Each row was made from one path, in order. Every step used is in the known rows, and no mark comes twice. Write each row's path.
In the rows, zero is written as 128.
Known rows:
T > F > C: [123 121 110 108 118 108 140 162 168 151 103 121 114 179 149 103 140  98
 150 132 188 184 162 127 157]
B > Z > C > U > D > G > L: [173 146  41 166  97 129 169 112 212 108 110 156 138 135 179  63 156 100
 134 121 103 161 183 132 211]
C > U > D > Z > B: [173  69  83 148  97 115 163  81 116 143 125 103  92 148 167 120 130 125
 157 149 126 126 124 132 123]
F > C > Z: [162 108  86 139 114 106 120 127 156 134 134  76 108 153 137 149 110  90
 194 109 187 138 152 165 155]
F > C: [141 125 113  94 116 119 132 142 155 155 123 127 108 145 155 123 125 106
 168 133 181 135 154 134 148]
G > N: [125 137 156 120 111 132 151 127 153 139 109 105 151 138 115 133 101 106
 137 131  99 166 116 118 157]
N > G > D > Z > C: [139 119  83 109  98 103 163 180 163  88 107 124 144 170 166 140  91 122
 105 153  90 118 110 123 192]
C > Z > D: [128 121  73 171 167 145 101  82 132 136 162  91 107 159 142 177 169 126
 156 110 134 131 126 152 121]
T > F > C > U > D: [113 149 101 172  91 130 125  99 196 193 128 105 109 161 192  55 198  68
 179 121 145 178 131 126 127]
T > F > C > Z: [150 107  85 149 117  97 126 143 165 132 119  70 112 180 130 132 123  82
 179 107 193 182 159 157 163]
L > G > D > Z > B: [173  47  94 116  98 129 188 116 127 101 106 124 111 147 176 103  93 156
 144 153 130 146 147 121 154]
G > D > Z > B: [176  51  99 120 112 121 180 107 111 100 117 113 118 136 150 125  97 141
 138 168 118 135 133 125 145]
C > Z: [154 112 100 166 125 113 117 116 134 113 138  76 124 140 114 152 114 107
 162 104 145 133 132 157 139]
Z > C > F: [124 124 119 127 167  83 119 177 126 123  88 138 163 134 138 102 101  86
 118 151 132  81 176 120 161]
U > D > Z > C: [167 130  79 108  97  98 145 169 128 103 107 106 122 170 168 149 143  96
 135 134 112 122  95 115 157]
B > Z > C > U > D > G > N: [136 161  91 150  94 121 162 125 209 145 119 120 150 166 161  78 163  78
 149 143  84 179 130 120 193]
L > G > D: [116 119 132 135  99 166 155 131 190 112 114 144 150 129 190  48 129 136
 146 130 112 173 145 110 159]
N > G > L: [130 134  88 141  94 136 167 126 190 106 104 152 143 141 132 111  71 154
  96 120  85 136 185 141 202]
G > D > U: [ 87 113 138 151 106 146 164 125 187  70 134 169 160 122 141  78 133 110
 122 146 114 196 111 111 166]
F > T: [176  88 128 150 114 119 124 130 167 130 145 101 144 154  91 136 123 116
 166 130 114  95 145 118 142]
B > Z > C > U > D > G: [137 154  54 166 104 115 141 120 202 142 136 149 127 157 182  60 211  96
 148 143 108 145 144 133 165]
B > Z: [141 150  96 133 153 143 145 105  99 119 160  96 116 118 128  99 136 143
 121 112 142 109 151 127 147]
D > Z: [143 102 101 117  96 119 153 129 124 122 101 100 108 127 146 172 131 166
 133  90 139 120 113 138 126]
T > F: [109 125 126 144 130 115 137 154 143 124 104 120 133 170 119 101 147 118
 104 123 138 194 137 118 140]

Which path is each row?
[162 151  82 111 158 109 142 165  97  94 150 113 126 154 137 114 103  99
 106 148 133 101 135 115 181] | B > Z > C
[112 111  97 132  77 135 173 127 179 110 107 107 138 139 162 128 118 172
 119 119  86 133 120 139 161] | N > G > D > Z
[ 83 136  80 153 159 159 149  91 141  94 173 151 113 146 140 120 176 145
 115 117 146 157 129 120 150] | B > Z > D > U
[166 134  69 146  83 137 166 116 211 102  90 164 147 130 160  82 174 119
 142 121  91 179 181 131 186] | U > D > G > L
[118 152  68 144 190 169 124  74 103 139 181 107 100 142 151 134 187 154
 124 116 131 111 142 128 128] | B > Z > D
[128 118  81 154  66 119 152 108 182 173 100  81  96 158 194 111 187 116
 171  85 154 166 116 137 130] | T > F > C > U > D > Z
[ 96 109  74 156 135 135 133 104 178 104 157 138 109 168 147 153 157 111
 161 117 174 177 130 143 158] | F > C > Z > D > U
[124 140  73 156  82 118 133 111 234 174 119 158 120 155 193  68 219  99
 179 138 131 164 152 144 147] | F > C > U > D > G
[139 100 112 128  93 137 165 118 152 107 103  99 134 114 164 135 137 152
 140 109 111 143 107 128 141] | G > D > Z
[133  94 104 123  74 148 175 131 174 108  90 112 126 129 196 106 131 171
 149  91 125 156 126 123 153] | L > G > D > Z
[125 131 128 121  97 119 160 141 201 132  96 141 158 152 123 122 136 117
 139 143  95 184 136 126 176] | D > G > N
[159 110  95 107 108 106 156 175 140  85 105 116 139 150 165 147 104 107
 123 145 110 128 100 115 176] | G > D > Z > C
[133 112  93 159 106  98 133 135 157 151 120 122 107 135 174 146  95 109
 129 111 144 109 105 139 150] | D > Z > C > U
[133 122  90 163  72 130 144  87 158 161 116  86 102 128 185 127 181 133
 162  85 122 132  98 138 113] | C > U > D > Z
[157  81 134 163 139 103 118 136 169 143 115 101 168 138  95 108 121 109
 168 127 123  66 189 120 144] | C > F > T
[180  72 108 144 128  79 130 169 162 122 100  93 163 159 109 137 101 101
 161 128 125  54 177 118 167] | D > Z > C > F > T
[130 149 120 131  81 128 159 128 209 138  99 129 160 162 142  95 181  97
 156 145  74 195 124 120 166] | U > D > G > N
[129 144  71 163  92 107 131 131 217 146 121 166 133 162 183  76 204  89
 152 150 100 156 132 134 154] | Z > C > U > D > G
[ 74 121 100 149 144 150 139 106 159  99 155 172 121 152 141 139 170 135
 119 130 136 170 115 121 139] | Z > D > U
[118 146  90 132 135 146 159 105 184 139 127 128 141 161 139 126 174 135
 137 135  97 173 145 127 175] | B > Z > D > G > N
[179  97 105 152 158  92 128 157 149 121 128  92 167 153 100  99 105  89
 153 139 127  48 196 112 179] | B > Z > C > F > T
[167 110  33 147 117 133 152 107 219 113 104 152 121 150 165 138 153 128
 164 110 142 171 202 158 201] | F > C > Z > D > G > L
[109 118  89 167  93 108 147 133 198 146 124 130 127 148 186 117  85 116
 117 131 105 114 112 140 175] | N > G > D > Z > C > U
[185  57  79 137 134  88 150 126 120 121 129  90 101 188 124 124  84  85
 170 168 183 164 172 149 162] | T > F > C > Z > B
